Each row comes from the steps of one path. Every step used is in the known rows, and no mark comes twice. Write the path behind each row, first mark first.
Known rows
j/s/d/z/m/p: [ 1.72 -1.27 -1.58  4.92  1.81  1.12 -3.75 -1.47  0.38 -2.64 -3.37  0.41
  1.79 -3.00  2.07  2.37  1.87  0.47  3.48 -4.01  0.39]
j/s: [ 0.83 -1.97 -1.13  2.19 -1.61  2.35 -0.46 -1.90 -0.41 -2.04 -2.29  1.41
  3.21 -3.25  0.70  2.75 -0.27  0.44  1.27 -0.98  1.24]
s/j: [-0.13 -2.41 -1.92  1.83  0.14  2.23 -1.27 -1.99 -0.28 -0.47 -0.85  0.17
  1.78 -2.75 -0.47  1.77  0.78  0.67 -0.55 -0.95 -1.05]
d/z/m: [-0.51 -2.17 -1.11  3.09  2.03  1.55 -3.84 -0.21 -0.17 -1.03 -0.97  0.73
  1.63 -1.46  0.40  1.14  0.83  2.14  0.67 -2.14 -0.87]
j/s/m: [ 0.87 -1.07 -0.55  2.23 -0.82  2.28 -0.69 -0.70  0.49 -3.11 -3.45  0.25
  3.38 -3.15  2.54  1.90 -0.30  0.94  0.44 -2.46  0.40]
m/z: [ 0.95 -1.90 -2.77  2.95  0.21  2.54 -2.00 -0.80  0.06  0.37 -0.89  0.70
  0.65 -1.36  1.52  1.39 -1.20  0.07  0.50 -2.92 -0.78]
d/s: [ 0.43 -2.15 -1.89  4.04  0.31  2.31 -1.37 -0.10 -0.29 -0.85 -0.07 -0.64
  0.36 -2.77 -1.13  0.74  0.30  1.18  1.91 -1.84 -0.09]
b/d: [-0.25 -2.96 -1.69  5.19 -0.10  1.69 -1.15 -0.67  1.53  0.01 -2.07  0.08
  1.48 -2.87  2.48  0.96 -0.55  1.12  0.28 -3.20  1.38]
s/d/z: [ 0.57 -1.57 -0.38  4.42  1.12 -0.59 -3.86 -0.51  1.42 -0.03 -1.54 -1.43
  0.34 -2.20  0.75  0.55  1.21  0.48  3.03 -4.40  1.11]
p/d: [-1.17 -1.84 -2.37  3.65 -1.58  2.70 -1.33 -1.15 -0.21  0.26 -0.47  1.39
  1.70 -2.29  0.33  0.99 -0.31  1.00  2.14 -1.06  1.61]
p/d/z/m: [-1.85 -1.75 -2.67  3.75  0.84  1.91 -4.10 -0.73 -0.48 -0.24 -0.26  1.41
  1.48 -1.52  0.34  0.82  0.63  2.61  1.90 -2.11  0.06]
p/d/s/j: [-1.13 -1.58 -4.78  3.76 -0.38  2.77 -1.45 -1.62 -1.06 -0.38  0.80 -0.38
 -0.07 -3.82 -1.41  0.63  0.93  1.51  1.26 -1.75 -0.85]
j/s/m/z: [ 1.76 -0.49 -2.49  2.30 -0.08  2.37 -1.73 -0.76  0.29 -2.48 -3.21  0.19
  2.10 -2.67  3.79  1.90 -1.22  0.37 -0.30 -4.55 -1.17]
s/m: [ 0.27 -1.45  0.01  2.93  0.44  2.03 -1.30  0.47  1.25 -1.49 -2.14 -0.36
  1.75 -1.89  2.20  0.52 -0.43  1.19  0.21 -2.52 -0.22]
z/d/s/m/p: [ 2.24 -1.22 -3.30  6.51  1.29  3.99 -1.37  1.15 -0.25 -1.34 -0.97 -1.44
 -1.71 -2.59  1.68 -0.39  1.78  0.51  0.41 -3.30  0.34]
j/s/d/z/m: [-0.03 -1.52  0.08  3.60  1.42  0.03 -4.83 -1.37  0.06 -2.57 -2.93  0.34
  3.12 -3.08  1.42  1.69  2.19  1.09  2.74 -3.70  1.39]
p/m/z: [ 0.06 -2.71 -2.46  2.39 -0.10  3.42 -1.73 -0.60  1.10  0.81 -0.46  0.83
  1.46 -1.47  1.04  2.39 -2.11  1.07  1.72 -5.27 -1.96]
z/m/p: [ 0.89 -2.26 -1.53  4.30  1.28  4.01 -1.36 -0.64 -0.16 -1.44 -1.75  2.00
  1.95 -1.49  1.39  1.81  0.28  0.66  1.33 -0.62 -0.89]
j/s/d: [ 0.68 -1.96  0.36  3.33 -1.00  0.82 -1.97 -1.87  0.49 -2.16 -3.19  0.36
  3.36 -3.81  1.46  1.93  1.01 -0.29  3.04 -2.52  3.00]
d/z/m/s: [-0.98 -3.28 -1.44  2.52  2.56  3.40 -4.93 -0.94 -0.21 -1.47 -1.55  1.69
  1.47 -0.59  0.64  1.44  0.06  1.43 -0.06 -3.87 -0.44]

Which path is each row?
[ 2.64 -0.84 -2.23  3.81 -0.49  3.20  0.42 -0.66  0.97 -3.09 -3.49  0.17
  1.82 -3.01  3.05  2.50 -0.40  0.02  0.99 -2.78 -0.68] -> j/s/m/p
[-0.74 -3.57 -0.46  3.35  1.28  2.35 -4.70 -0.89  2.39 -0.22 -1.61 -0.71
  1.11 -1.42  0.86  2.08 -0.11  0.94  3.61 -8.30  0.42] -> p/m/s/d/z
[-0.39 -1.51 -5.32  5.14  1.38  4.50 -1.84 -1.57 -1.59 -1.43  0.27  0.82
  0.07 -3.48 -0.50  1.19  1.53  1.75  1.47 -1.41 -2.39] -> z/m/p/d/s/j
[-0.06 -0.10 -4.73  4.83  0.75  2.82 -2.47  0.74  0.04 -0.56 -0.24 -1.21
 -0.98 -2.17  2.31 -0.64 -0.99  1.64  1.43 -5.32 -1.63] -> p/d/s/m/z
[-2.20 -3.08 -3.21  3.27  1.42  3.87 -4.91 -1.29 -0.55 -0.77 -1.06  2.27
  1.40 -0.85  0.82  1.08 -0.24  1.85  0.98 -3.83  0.41] -> p/d/z/m/s
[ 1.79 -1.14 -3.18  3.04  0.04  3.11 -2.77 -0.43 -0.84 -1.71 -2.87  0.68
  1.40 -2.58  3.91  0.94  0.46 -0.27 -1.63 -4.18  1.22] -> j/s/m/z/d
[ 1.18 -0.14 -3.95  4.46 -1.63  3.63  0.07 -1.22  0.63 -2.59 -2.75  0.94
  1.71 -3.11  3.28  2.08 -0.55  0.56  2.12 -2.75  0.15] -> j/s/m/p/d
[-0.25 -2.57 -3.88  5.26  1.15  1.97 -1.42 -1.19  0.60 -0.69 -0.69 -1.70
 -0.03 -4.51  0.62  0.69  0.80  1.71 -0.60 -4.24 -1.24] -> b/d/s/j
[-0.39 -3.81 -2.24  1.38  0.69  4.25 -2.17 -2.73 -0.44 -1.11 -1.40  0.99
  1.45 -2.17  0.16  2.03 -0.09 -0.27 -1.47 -2.72 -0.64] -> m/s/j
[-0.08 -3.29  0.55  3.33  0.62  2.68 -3.56 -1.31  0.97 -1.08 -2.54  0.53
  1.83 -1.91  1.43  0.91  0.37 -0.77  2.15 -4.22  2.84] -> m/s/d
[ 0.92 -2.09 -5.68  3.71  1.58  3.37 -3.27 -1.13 -2.33  0.52  0.68 -0.88
 -1.65 -3.02 -0.29  0.22  1.76  0.22 -1.75 -3.60 -0.92] -> m/z/d/s/j
[ 0.37 -2.71 -4.10  4.16  0.51  4.22 -3.00  0.42 -0.72  0.86  1.03 -0.09
 -0.72 -2.11 -0.07  0.84 -0.01  1.38  1.36 -5.78 -0.41] -> p/m/z/d/s
[ 0.55 -1.68 -1.81  4.86  1.09  2.77 -2.35  1.32 -0.60 -1.30 -0.63 -1.25
 -0.26 -2.68  0.94 -1.17  1.91  1.15 -0.37 -3.08  1.19] -> z/d/s/m
[ 1.17 -1.51 -1.05  5.90  2.82  1.13 -4.30 -0.38  1.05 -1.07 -2.07 -0.17
  0.42 -1.76  1.74  1.12  1.97  0.65  3.36 -4.01 -0.28] -> s/d/z/m/p
[-1.23 -3.67 -2.60  4.73  2.98  2.84 -4.97 -0.83  1.15 -1.17 -2.69  0.88
  1.27 -1.48  3.03  1.33 -0.14  1.79 -0.87 -6.17  0.37] -> b/d/z/m/s
[-1.06 -2.64 -2.09  5.44  2.40  1.01 -3.84 -0.07  1.31 -0.57 -1.90  0.12
  1.43 -2.10  2.65  0.80  0.46  2.54 -0.06 -4.45 -0.17] -> b/d/z/m
[ 0.95  0.12 -4.50  5.52  0.47  2.14 -1.68  0.07  1.50 -0.26 -1.09 -0.99
 -1.25 -1.56  2.50  0.83 -0.47  1.34  2.09 -4.67 -1.54] -> s/m/p/d/z
[ 1.22 -0.51 -3.14  4.25  1.97  2.63 -2.35  1.04  0.48 -1.25 -0.95 -1.81
 -0.80 -2.00  2.26 -0.14 -0.84  1.22  0.33 -5.37 -2.53] -> d/s/m/z
[ 0.14 -2.49 -2.78  6.37  0.42  1.72 -1.34  0.07  1.01 -0.61 -1.08 -1.21
  0.14 -3.56  1.34  0.44 -0.15  1.70  1.23 -4.19  0.52] -> b/d/s
